What can hang from each mark
sinerep: rela soko
zozozoz: rela tudeb
rutuper: rela rusinas
rusinas: rutuper sepa sinerep
sepa: rusinas
rela: rutuper sepa sinerep zozozoz
mukenod: zozozoz

Each row was made from one small tree. The marks that hang from a mark follow it in brackets, in alphabetical order. Every link used is in the known rows. Write each row's tree.
Known rows
zozozoz(rela(sepa sinerep)): [-0.37  3.20  1.83  1.33 -1.52  1.41 -2.02 -1.48  0.01  0.94  0.60 -0.80
  0.49  0.11  1.22 -0.35  0.76 -4.45 -2.77 -3.37  0.37 -2.47]
sinerep(rela(sepa(rusinas) zozozoz(tudeb))): [-0.49 -2.12 -5.94  2.72  4.39 -0.42 -1.26  0.36 -1.04  0.85  3.14 -1.30
 -3.05  1.36 -1.36  5.64 -1.93  0.17  4.38 -1.26  2.68  0.04]
rela(sinerep zozozoz(tudeb)): [-1.06  1.92 -3.78  0.44 -0.18 -2.21  1.87 -1.63 -0.60 -0.47 -0.29  0.80
  0.49  6.70 -1.90  2.17  3.16  0.28  1.40 -5.45 -0.66 -0.99]
rutuper(rela(sinerep) rusinas): [ 2.45 -1.78  0.38 -6.51  0.34 -1.36  1.75 -1.40 -0.35 -3.32  0.97  4.82
  2.50 -5.19  3.15  1.18 -3.25  0.91  6.11 -0.06 -0.47 -0.69]
rela(rutuper sinerep): [ 0.70  4.26  0.26  1.19  0.98 -0.26 -1.41 -3.37  3.71 -0.91 -0.28  3.25
  1.89 -2.05  0.37 -0.54  0.68 -0.20 -0.16  1.55 -2.34 -2.96]
sepa(rusinas(sinerep(rela))): [-0.55 -3.50  2.09  2.59  1.93  1.85  0.62  0.47 -1.21 -1.96 -0.28  4.38
 -2.22 -2.04  1.81 -0.06  1.06  2.94 -1.30  1.98  4.21  2.34]
mukenod(zozozoz(rela(rutuper))): [-0.67  5.20  2.59  1.53 -2.86  0.43 -1.97 -0.89 -1.15  6.91  0.53 -5.38
 -3.69  4.33 -1.50 -0.04  0.39 -2.64 -3.55  0.32  0.76  0.08]
mukenod(zozozoz): [-1.78  3.42  1.94  0.26 -1.61 -1.12  1.76 -1.74 -1.56  4.39 -1.20 -4.64
 -4.04  3.64 -0.27  0.69  1.97  0.12 -2.61 -1.64 -0.14  1.59]
zozozoz(tudeb): [-2.68  2.77 -1.24  0.02 -1.56 -0.40 -0.11 -2.78 -0.13  1.89 -0.72 -3.01
 -0.34  5.08 -2.37  1.14  1.77  1.40  0.85 -2.69 -1.31 -0.40]
rusinas(sinerep): [-2.36 -0.25  4.34 -0.06 -2.01 -0.19  2.03 -1.42 -0.37 -1.21 -3.41  1.29
  0.51  1.34  0.42 -1.97  2.95  0.78 -3.90 -0.35  0.53  2.35]
sinerep(rela soko): [ 0.66  1.35 -0.77  4.58  2.94 -0.95 -1.23  1.22 -3.69 -4.09 -5.59 -1.71
 -5.12  0.23  0.29 -0.98  2.30  2.96 -1.16 -2.49 -1.74  0.09]
zozozoz(rela(sepa sinerep(soko)) tudeb): [ 1.25  3.85 -1.77  0.49 -3.38  2.10 -4.84  0.07 -0.57 -0.35  5.59 -4.16
  3.49  2.72  0.39 -2.78  4.79 -3.19 -1.61 -7.66  0.05 -5.06]
sepa(rusinas(sinerep)): [-1.10 -2.73  3.71 -0.95  0.35  1.09  1.43 -1.12 -1.86 -0.38  1.62  2.04
  1.90 -0.34  1.70 -0.94  1.82  2.31 -3.53  1.44  2.93  2.45]
mukenod(zozozoz(tudeb)): [-2.15  3.97 -0.70 -0.69 -3.96 -0.19  0.61 -2.12  0.13  5.88  2.96 -5.89
 -2.34  6.45 -1.83  1.20  3.29  0.17 -0.09 -3.60  0.57  0.06]
mukenod(zozozoz(rela(sepa sinerep))): [-0.03  4.32  2.14  0.57 -3.95  1.57 -1.50 -0.96  0.24  4.98  4.33 -3.69
 -1.41  1.49  1.68 -0.61  2.42 -5.53 -3.61 -4.60  2.33 -2.04]
rela(sinerep(soko)): [ 1.79  2.58  0.15  0.78  0.69 -0.72 -0.46 -0.72 -2.21 -4.29 -1.07 -0.14
  1.49  0.24  1.59 -3.06  4.78  1.50 -2.97 -4.49 -2.75 -2.24]
rusinas(rutuper): [-2.98  1.07  1.00  2.64  0.71  1.42  2.55 -0.79  1.35  2.07 -5.81 -0.38
 -2.50  2.05 -2.55  0.13 -1.91  2.84 -0.86  3.78 -1.63  1.83]
rela(sinerep zozozoz): [-0.34  1.20 -0.89  1.27  2.12 -3.14  2.93 -1.06 -2.53 -2.33 -4.45  2.16
 -1.24  3.71 -0.39  1.61  1.90  0.21 -1.36 -3.48 -1.55  0.74]
sinerep(rela(rutuper) soko): [ 1.86  2.80 -1.64  4.82  3.75 -0.62 -3.46  0.71 -0.22 -3.46 -3.83 -0.66
 -3.45 -2.38 -0.44 -1.21  0.60  2.23  0.13  1.40 -2.61 -1.49]
rusinas(rutuper sepa sinerep): [-3.74 -4.16  4.38  0.81 -4.11  3.49  4.43  1.96  5.06  3.88 -2.40  2.81
  0.69  0.15 -1.81 -3.48 -0.49  2.46 -3.93  7.27  1.07  4.40]
zozozoz(rela): [-2.43  2.46  2.80  1.96 -1.25 -0.05 -0.41 -0.72 -4.77  2.49 -5.03 -3.56
 -3.31  5.49 -1.04 -0.06  0.51 -0.79 -3.91 -2.55 -0.12  1.27]
rusinas(rutuper sepa): [-3.46 -1.83  1.84  1.82 -1.41  2.44  3.44  1.04  3.46  5.30 -3.66 -0.44
 -2.15  1.06 -2.70 -1.01 -2.91  2.71 -1.73  6.91 -1.31  3.08]
sepa(rusinas(rutuper sinerep(soko))): [ 0.22 -3.95  2.01  0.67  0.72  3.43  1.50  2.26 -1.04 -1.68  1.57  1.19
  3.10 -0.67  0.39 -4.22  2.19  4.92 -4.38  3.57  2.27  2.04]
mukenod(zozozoz(rela)): [-1.88  3.77  3.31  1.09 -3.72  0.22  0.36 -0.35 -4.43  6.23 -1.27 -6.52
 -5.30  6.60 -0.65  0.05  1.97 -1.81 -4.71 -3.48  1.86  1.81]
rutuper(rela(sepa sinerep(soko) zozozoz)): [ 3.00 -1.56 -3.72 -3.22  2.52 -4.38 -1.65  1.44 -1.98 -5.11  0.10 -0.24
  1.66 -2.51  2.79  1.19  0.10 -2.18  2.98 -4.74 -2.97 -2.44]

Which tree is each row?
[ 0.91  2.97 -0.52 -2.36 -2.15  2.16 -3.26 -1.79  2.19  3.41  6.11 -3.13
  3.82 -1.05 -2.36  0.78 -3.46 -3.40  3.04  1.64  1.25 -2.34]
zozozoz(rela(rutuper(rusinas) sepa) tudeb)
[-2.03 -5.75 -0.25 -2.31 -0.16 -1.11  2.60  1.90  2.81 -0.16 -3.09  2.47
  0.57 -1.44 -0.50  1.87 -4.23 -1.43  3.00  4.05  0.40  2.79]
rusinas(rutuper(rela(sepa zozozoz)) sinerep)
[ 5.02 -1.82 -1.05 -7.05  0.97 -1.14 -1.55  0.25 -0.09 -5.91  4.70  1.30
  5.18 -8.65  4.37 -0.72 -1.88 -1.08  5.25 -1.97 -1.62 -3.22]
rutuper(rela(sepa sinerep(soko)) rusinas)
[ 0.10  1.12 -3.20  4.98  5.41 -2.53 -1.91 -0.06  2.19 -1.10 -4.09  0.08
 -4.71 -2.35 -1.57  3.95 -3.38 -2.13  2.46  2.74 -1.36 -0.22]
sinerep(rela(rutuper sepa zozozoz))
[ 3.30  2.37 -3.13  1.18  3.69 -2.77 -2.67 -0.05  1.29 -4.16  1.42 -0.23
  3.07 -2.48  0.48 -0.63  1.74 -2.30 -1.03 -1.66 -3.50 -3.57]
rela(rutuper sepa sinerep(soko) zozozoz)
[-1.75 -1.28 -4.53 -3.39  0.19 -4.41  0.49 -0.19 -2.56  0.74 -2.43 -2.04
 -1.49  5.86 -2.09  4.92 -1.55  0.45  6.09 -3.22 -1.56  0.55]
rutuper(rela(zozozoz(tudeb)))
[-0.76  1.77 -4.24 -0.14  0.21 -1.79 -0.02 -2.01  2.00 -0.15  2.51 -0.25
  2.20  3.08 -1.14  2.66  1.93 -2.52  2.05 -4.88 -0.61 -2.27]
rela(sepa sinerep zozozoz(tudeb))
[ 2.11  2.60 -0.35  0.14  0.96 -0.32 -2.33 -1.01  0.40 -3.84  1.67 -1.39
  2.82 -3.05  2.54 -2.63  3.53 -1.28 -2.11 -4.14 -2.54 -3.81]
rela(sepa sinerep(soko))
[ 0.00  1.02 -1.56  0.87  2.40 -2.56  1.13 -1.41  0.28 -1.87 -1.50  0.92
  0.31  0.22  0.47  2.28  0.59 -2.79 -0.74 -3.28 -1.49 -0.59]
rela(sepa sinerep zozozoz)
[ 2.91  0.72  0.23  0.26  1.02  2.30 -4.18  0.70 -3.89 -1.11  6.45 -2.50
  3.27 -1.74  3.31 -2.39  2.46 -1.78 -4.16 -3.99  1.63 -3.43]
zozozoz(rela(sepa(rusinas) sinerep(soko)))
[-0.77  3.98  1.55  1.94 -0.23  0.74 -4.53 -1.73  1.25  3.45 -0.30 -3.68
 -0.31 -0.64 -1.08  0.37 -2.38 -4.37 -2.07  1.82 -0.90 -1.96]
zozozoz(rela(rutuper sepa))
[ 0.55 -4.47  1.56  0.70  2.25 -1.60  5.25  2.06 -3.38 -4.88 -4.82  5.40
 -2.91 -0.28 -0.30  1.10 -0.50  1.97  0.88  0.63  3.12  5.56]
rutuper(rusinas(sinerep(rela(zozozoz))))
[ 2.97  2.46  1.04 -2.18  1.47  0.28  0.75 -2.82  2.83 -2.34  2.30  4.97
  3.86 -5.26  0.79 -0.52 -1.82  0.85  2.11  3.20 -0.92 -1.44]
rela(rutuper(rusinas) sinerep)
[ 4.18 -4.50  0.35 -7.56 -1.27 -0.47  1.26  2.63 -0.63 -2.92  3.96  2.59
  4.01 -6.41  3.50 -2.45 -1.62  1.77  3.50  0.61 -1.35 -0.39]
rutuper(rela(sinerep(soko)) rusinas(sepa))
[-1.18 -2.31  2.71  3.22 -1.67  1.85 -0.32  1.27  5.84  1.11 -1.43  4.62
 -1.62 -3.91 -0.37 -2.10 -0.51  0.60 -1.27  7.14  1.25  1.90]
rusinas(sepa sinerep(rela(rutuper)))
[ 2.59  4.77  0.65  2.13 -0.54  0.76 -4.14  0.07 -1.59 -1.73  0.55 -0.89
  1.97  1.02  0.46 -3.95  3.22 -1.13 -3.86 -2.37 -1.59 -3.68]
zozozoz(rela(rutuper sinerep(soko)))
[-0.09 -7.30  2.34 -0.26  0.20 -0.47  6.09  4.06 -1.16 -1.67 -2.83  5.49
 -2.52 -1.36 -0.48  0.07 -1.53  2.07 -0.11  3.53  3.42  6.87]
rutuper(rusinas(sepa sinerep(rela(zozozoz))))
[ 0.87  3.95 -1.33  0.84 -3.68  1.52 -2.94  0.42 -3.36 -0.63  2.58 -3.09
  1.94  6.33 -0.39 -3.16  6.10 -0.30 -2.49 -7.94 -0.10 -3.57]
zozozoz(rela(sinerep(soko)) tudeb)
[-2.77 -2.49 -5.07 -1.66  0.03 -1.84  2.35  1.20  0.52  2.54 -3.28 -0.53
 -1.80  5.73 -3.94  4.60 -3.94  2.18  6.88  1.31 -1.46  1.31]
rusinas(rutuper(rela(zozozoz(tudeb))))
[-0.04 -2.07  0.70  4.85  0.41  3.12 -0.52  3.04  3.55 -3.36 -2.36  1.63
 -1.38 -4.36  0.17 -3.75  1.03  1.19 -1.51  2.91  1.02  0.40]
rusinas(rutuper sinerep(rela(sepa) soko))
[ 0.24 -5.06  1.63 -7.29 -1.25 -1.05  2.64  0.88 -0.45  1.53  0.35  0.97
  0.39 -4.48  1.21  1.17 -5.91  1.48  4.85  4.40 -0.64  3.00]
rutuper(rela rusinas(sepa))
[-1.91 -1.70 -1.01 -1.87  0.58  0.51 -0.47 -0.46  4.16  2.09 -2.36 -0.65
 -0.81 -4.05 -0.10  2.32 -6.22 -0.50  5.15  4.84 -1.97 -0.51]
rusinas(rutuper(rela(sepa)))
[-2.08 -3.70  3.04  0.80  0.31  3.62  3.18  0.20  1.12  1.22  0.57  3.43
  1.79 -0.61 -0.27 -1.48 -0.65  4.00 -2.68  5.85  3.30  3.05]
sepa(rusinas(rutuper sinerep))
[-0.05 -0.39  0.40  2.07  0.52  5.27 -1.15  0.06  1.75  3.50  4.61  1.25
  1.72 -1.80  0.67 -0.11 -2.52 -1.31 -1.66  2.70  3.14 -1.91]
zozozoz(rela(sepa(rusinas(rutuper)) sinerep))
[-0.55 -2.60 -2.98 -0.98  1.87 -2.03  3.17  1.23  0.86 -0.87 -4.80  4.55
 -1.23  1.12 -0.60  2.96 -3.59  1.27  4.81  1.63 -1.63  0.53]
rusinas(rutuper(rela(sinerep zozozoz)))
[-2.13  4.37  0.00 -0.23 -5.93  1.69 -2.54 -1.21 -0.31  8.38  5.46 -8.99
 -1.97  6.06 -1.59  1.04  2.03 -4.68 -1.50 -4.83  2.44 -1.33]
mukenod(zozozoz(rela(sepa) tudeb))
[ 2.74 -2.12  0.48  2.89  3.18  1.81 -3.16  1.89 -0.17 -4.42  2.62  2.95
  0.81 -4.65  1.79 -2.77  2.10  3.26 -1.69  3.56  2.07 -0.37]
sepa(rusinas(sinerep(rela(rutuper) soko)))
[ 3.29  0.28 -2.82  3.47  6.03  1.02 -6.00  0.49  1.10 -2.44  4.02 -1.40
 -0.48 -7.55  1.67  0.27 -1.72  0.60  1.27  3.51 -0.13 -3.10]
sinerep(rela(rutuper sepa(rusinas)) soko)
[ 0.15 -2.01 -2.61 -3.38 -0.52 -1.16  2.52  0.56  1.86  3.56  3.28 -0.34
  2.29  1.60 -4.19  1.95 -3.31  1.14  3.59  4.58 -0.20  2.23]
rela(rutuper(rusinas(sepa)) zozozoz(tudeb))
[ 1.45  3.01  1.54  1.70 -1.30  0.70 -1.99  0.85 -5.16 -2.35 -1.45 -1.94
  0.31  3.49  1.30 -3.76  4.69 -0.59 -5.11 -6.20 -0.84 -2.02]
zozozoz(rela(sinerep(soko)))
[-0.61  0.52  2.13  4.05  0.50  0.64 -0.98 -0.64  3.36 -2.20 -3.31  4.67
 -1.88 -2.74 -0.15 -0.97  0.47  0.68 -0.43  3.97  0.84  0.63]
rusinas(sinerep(rela(rutuper)))
[ 0.31 -6.68 -0.43 -6.87  0.91 -3.70  4.66  2.63 -2.99  0.88 -1.88  0.98
 -0.89 -1.20 -0.22  3.43 -6.25  1.08  4.84  3.03 -0.59  4.86]
rutuper(rela(zozozoz) rusinas(sepa))
[ 0.18 -0.72 -5.59 -4.02 -0.29 -3.24 -1.18 -1.04  2.18 -0.54  3.06  0.48
  2.33  0.66  0.39  4.25 -1.25 -3.25  7.25 -4.28 -1.18 -3.19]
rutuper(rela(sepa sinerep zozozoz(tudeb)))
[-0.72 -4.85  5.71 -4.24 -3.55  1.48  4.90  0.91  1.02  0.67  1.19  3.05
  2.98 -2.74  0.39 -2.79 -0.46  1.69 -2.50  4.12  2.22  4.76]
rutuper(rusinas(sepa sinerep))
